Each row comes from the steps of one path. Every step used is in the known rows, and no mark comes twice. Write the path behind each row, first mark first.
In the rows, 128 means zero.
Known rows
kuvi tavid gada: [141 142 128 146 103 151  76 158 132 110 139 141 128  93  93 159 140 127
 153 114 150 129 104 134 133 128 127 122]
vaba dedu rula defe dafav tavid: [122  76 177 161 150  76 176 198 165 173 214 109  84 145 161 143 111 102
  79 147 136 123 173 144 104  90  86 125]
defe dafav dedu: [130 137 133 171 136 100 166 150 170 158 165 119 143 130 173 135  96 130
  91 149 140  80  98 118  94 120 133 124]
dedu rula tavid: [144 142 157 153 107 112 118 154 130 143 143 183 109 151 122 143 117 127
  88 202 118 142 152 132 117 131 100 130]
defe dafav tavid kuvi: [139 138 156 169 105 128 100 180 136 100 134 136 116 121 115 162 149 116
 135 153 124 110 111 137  78 120 114 122]
kuvi tavid gada lati vaba dedu rula: [132 114 126  87 135 171  75  98 141 114 176 107 123  87 105 152 133  93
 135  58 129 179 130 157 172 115 144  96]
lati vaba dedu rula defe dafav: [111 103 134 137 159  66 180 168 207 192 209 115 113 141 166 138 102  82
  65 118 115 152 156 144 144  76 125 102]
dedu rula tavid gada lati: [157 135 132 117 107 116  89 103 135  93 134 175 110 115 115 159 131  97
  94 165 137 156 106 120 117 126 127 119]
rula tavid gada lati vaba: [160 149 115  99 118  99  90  75 157  76  68 152 131 108 113 156 142 100
 130 128 131 158  61 112 137  98 146  97]
kuvi tavid rula defe dafav dedu vaba: [156 124 147 186  92  96 172 184 215 181 210 178  97 125 189 151  96 170
 109 168 148  74  79 129  73 124 122 143]
gada lati kuvi tavid rula defe dafav: [138 141  93  86  93 120 112 167 211  93 193 215 140  75 148 129 187 130
 133 106 151 161  82 114 101 106 110 138]
tavid rula defe dafav dedu vaba: [155 118 143 174 114  62 205 154 220 182 204 145 104 132 208 145  86 136
  84 173 145  73  69 116  70 119 139 136]
kuvi tavid gada lati vaba dedu: [135 120 106  76 131 151  82  94 148 101 134  91 146  79 108 146 146 104
 149  41 147 165  81 152 160 106 156  96]
gada lati: [134 117 111  90 126 142 118  78 122  97 113 133 129 114 131 117 142 130
 137 100 125 142 109 125 124 127 137 133]
tavid gada lati: [141 123 100  94 129 131  98  81 131  80 118 121 130  90 121 143 140  98
 137  92 144 143  77 116 130 122 154 118]
defe dafav: [113 120 119 157 131  94 146 161 158 142 148 139 134 128 142 129 111 128
 107 136 135 105 125 124 115 112 127 129]
vaba dedu: [124 112 123 109 141 111 144 129 131 156 163  80 145 118 144 128 122 107
 100  98 148 134 115 148 128 125 131 118]
rula tavid: [149 146 139 141 104  93 121 143 130 129 104 168 131 140 125 136 131 132
 106 181 137 126 108 124 106 124 108 125]
vaba dedu rula tavid gada lati kuvi: [139 150 123  54 131 117  86  94 154  88 174 147 137  86 142 154 139  53
  66 114 146 187  93 143 121 119 116  87]
rula tavid gada lati: [160 141 114 110 102  99  94  95 139  75  94 157 133 101 120 152 144 105
 115 142 153 142  57 114 107 117 134 119]
lati vaba dedu: [121 119 124  99 153 114 144 110 145 153 143  75 147 124 139 130 119 103
 116  81 126 151 122 146 153 103 146  94]
defe dafav tavid: [123 105 165 169 137 104 144 168 134 121 131 129 107 137 131 133 117 144
 134 146 135  93 145 125 105 112  99 130]
dafav defe: [122 141 134 144 144 133 166 162 120 146 133 122 112 157 120 140 142 121
 125 152 127 105 123 113 131 143 109 140]
dafav tavid kuvi: [156 141 162 142 100 163  82 147 107  88 115 126 112 118 101 157 163 117
 158 147 117 137 114 139  93 133 118 122]
gada tavid: [138 149 148 130 103 135 121 119 129  89 134 158  97 116 112 111 139 130
 135 108 129 166 125 127 112 125 113 116]
dafav tavid gada lati vaba dedu: [144  97 142  78 158 129 112  71 129  80 110  53 120  96 122 148 143  89
 157  53 142 154  91 132 147  96 144  91]
dedu vaba: [120 119 153 128 136 126 140  98 131 140 110 138  88 148 159 124  81 147
 120 130 112 109 135 157 125 139 127 120]
kuvi tavid rula defe dafav: [149 119 113 171  83  89 140 225 198 156 210 184 131 107 130 148 161 150
 123 153 162 119 100 114  99 108 113 151]

Which path is each row?
[144 146 163 190 112  86 157 171 173 170 181 175 123 152 164 151  85 127
  53 221 131  93 122 119  82 125 109 125]
defe dafav dedu rula tavid
[125 174 124 102 115 168  59 150 150  78 143 165 135  78 108 154 152 105
 152  91 141 154 107 141 134 126 113 101]
lati kuvi tavid gada
[139 168 113  98  89 177  83 166 157  95 179 181 151  81 113 137 177 142
 156 114 145 159 114 125 126 143 112 128]
lati kuvi tavid rula
[147 104 146 171 107 103 149 189 148 121 173 132 126 116 124 148 140 146
 142 153 161  97 121  98  97 124 117 142]
defe dafav tavid rula
[166 178 129 140  70 117  80 154 136 109 108 176 142 123 107 163 160 106
 101 188 126 143  76 137  82 132 125 122]
rula tavid kuvi
[171 103 153 146 102 102 155 172 154 120 164 136 102 122 128 150 174 135
 158 161 148 132 116  97 101 108 108 147]
dafav tavid rula defe
[158 153 131 147 101  80 100 144 143 111 112 153 133 118 112 164 133 105
 106 167 155 127  75 115 108 119 120 114]
rula tavid gada
[114  95 133 150 142  63 180 188 187 193 233 119 112 136 168 140 106  85
  45 139 134 136 151 147 117  96 109 127]
vaba dedu rula defe dafav
[118 105 139 118 143 132 141 137 127 166 204  95 124 131 136 134 112 101
  80 119 131 151 163 155 138 131 123 119]
vaba dedu rula
[151 129 158 150 132 120 165 143 168 167 195 139  99 145 170 145 113 112
  88 175 112 132 137 121 107 114 119 130]
dafav dedu rula defe
[162 177 152 194  81 109 111 184 174 150 179 183 134 134 149 177 112  98
  51 229 122 112  89 133  60 132 122 120]
defe dafav dedu rula tavid kuvi
[162 129 119 144  76 125 122 192 168 141 189 173 128 104 115 147 179 153
 147 148 153 144 105 114 114 121 115 153]
kuvi tavid rula defe
[127  93 183 182 135  89 161 195 160 146 179 160  68 155 145 144 118 123
 109 175 116 119 183 129 108  96  79 135]
dedu rula defe dafav tavid
[126 116 121 156 130  58 167 180 191 155 161 153 116 137 157 132 124 116
  94 147 134 113 117 117 105  91 114 134]
rula defe dafav
[145 173 110  68 117 112  73  87 155  50  95 183 141  86 134 147 159  83
 113 123 143 167  58 116 109 113 121  98]
rula tavid gada lati kuvi
[157 142 137 161 111  91 122 123 177 121 168 167 124 115 159 166 100  98
  63 185 147 108  72 107  81 116 132 117]
defe dafav dedu rula tavid gada lati
[173 153 144 124 121 125 106  72 166 103 126 149 117 117 139 164 113  93
 103 162 115 150  77 108 124 112 147  91]
dafav dedu rula tavid gada lati vaba
[132  97 165 169 136  69 166 188 166 134 139 144  91 144 150 138 135 132
 127 156 131 103 137 120  96  88  87 137]
rula defe dafav tavid
[138  94 158  88 161 151 108  78 130  92 151  70  98 106 115 154 126  79
 139  76 123 167 139 139 159 104 136  90]
dafav tavid gada lati vaba dedu rula
[125 156  99  53 140 148  77  70 151  47 119 144 141  76 134 136 157  76
 134  71 134 170  81 119 130 119 137  97]
tavid gada lati kuvi
[147 129 110 110 107 164  64 107 128  77 125 150 128  81 100 145 153 134
 162  88 147 140  87 133 133 128 140 129]
kuvi tavid gada lati
[139 132 152 122 132  99 135 136 149 165 152 126 125 144 132 146 109 101
  75 154 117 162 147 149 147 108 119  98]
lati vaba dedu rula tavid
[156 138 122 160  77  61 169 186 207 121 210 185 105 101 133 129 161 121
 106 135 160 157  92  93  79  99 116 134]
gada tavid rula defe dafav
[117 110 138 166 131  81 162 187 187 169 200 170  97 147 153 138 109 111
  77 166 117 130 164 125 117  97 107 133]
dedu rula defe dafav
[170 151 135 172  80  68 183 175 218 134 227 165 109  99 162 134 146 122
  93 151 164 131  64  88  56 103 126 134]
gada tavid rula defe dafav dedu
[156 182 140  87 121 139  89  80 167  72 153 179 126  97 156 158 131  75
  84 157 128 159  75 114  98 129 120  95]
dafav dedu rula tavid gada lati kuvi
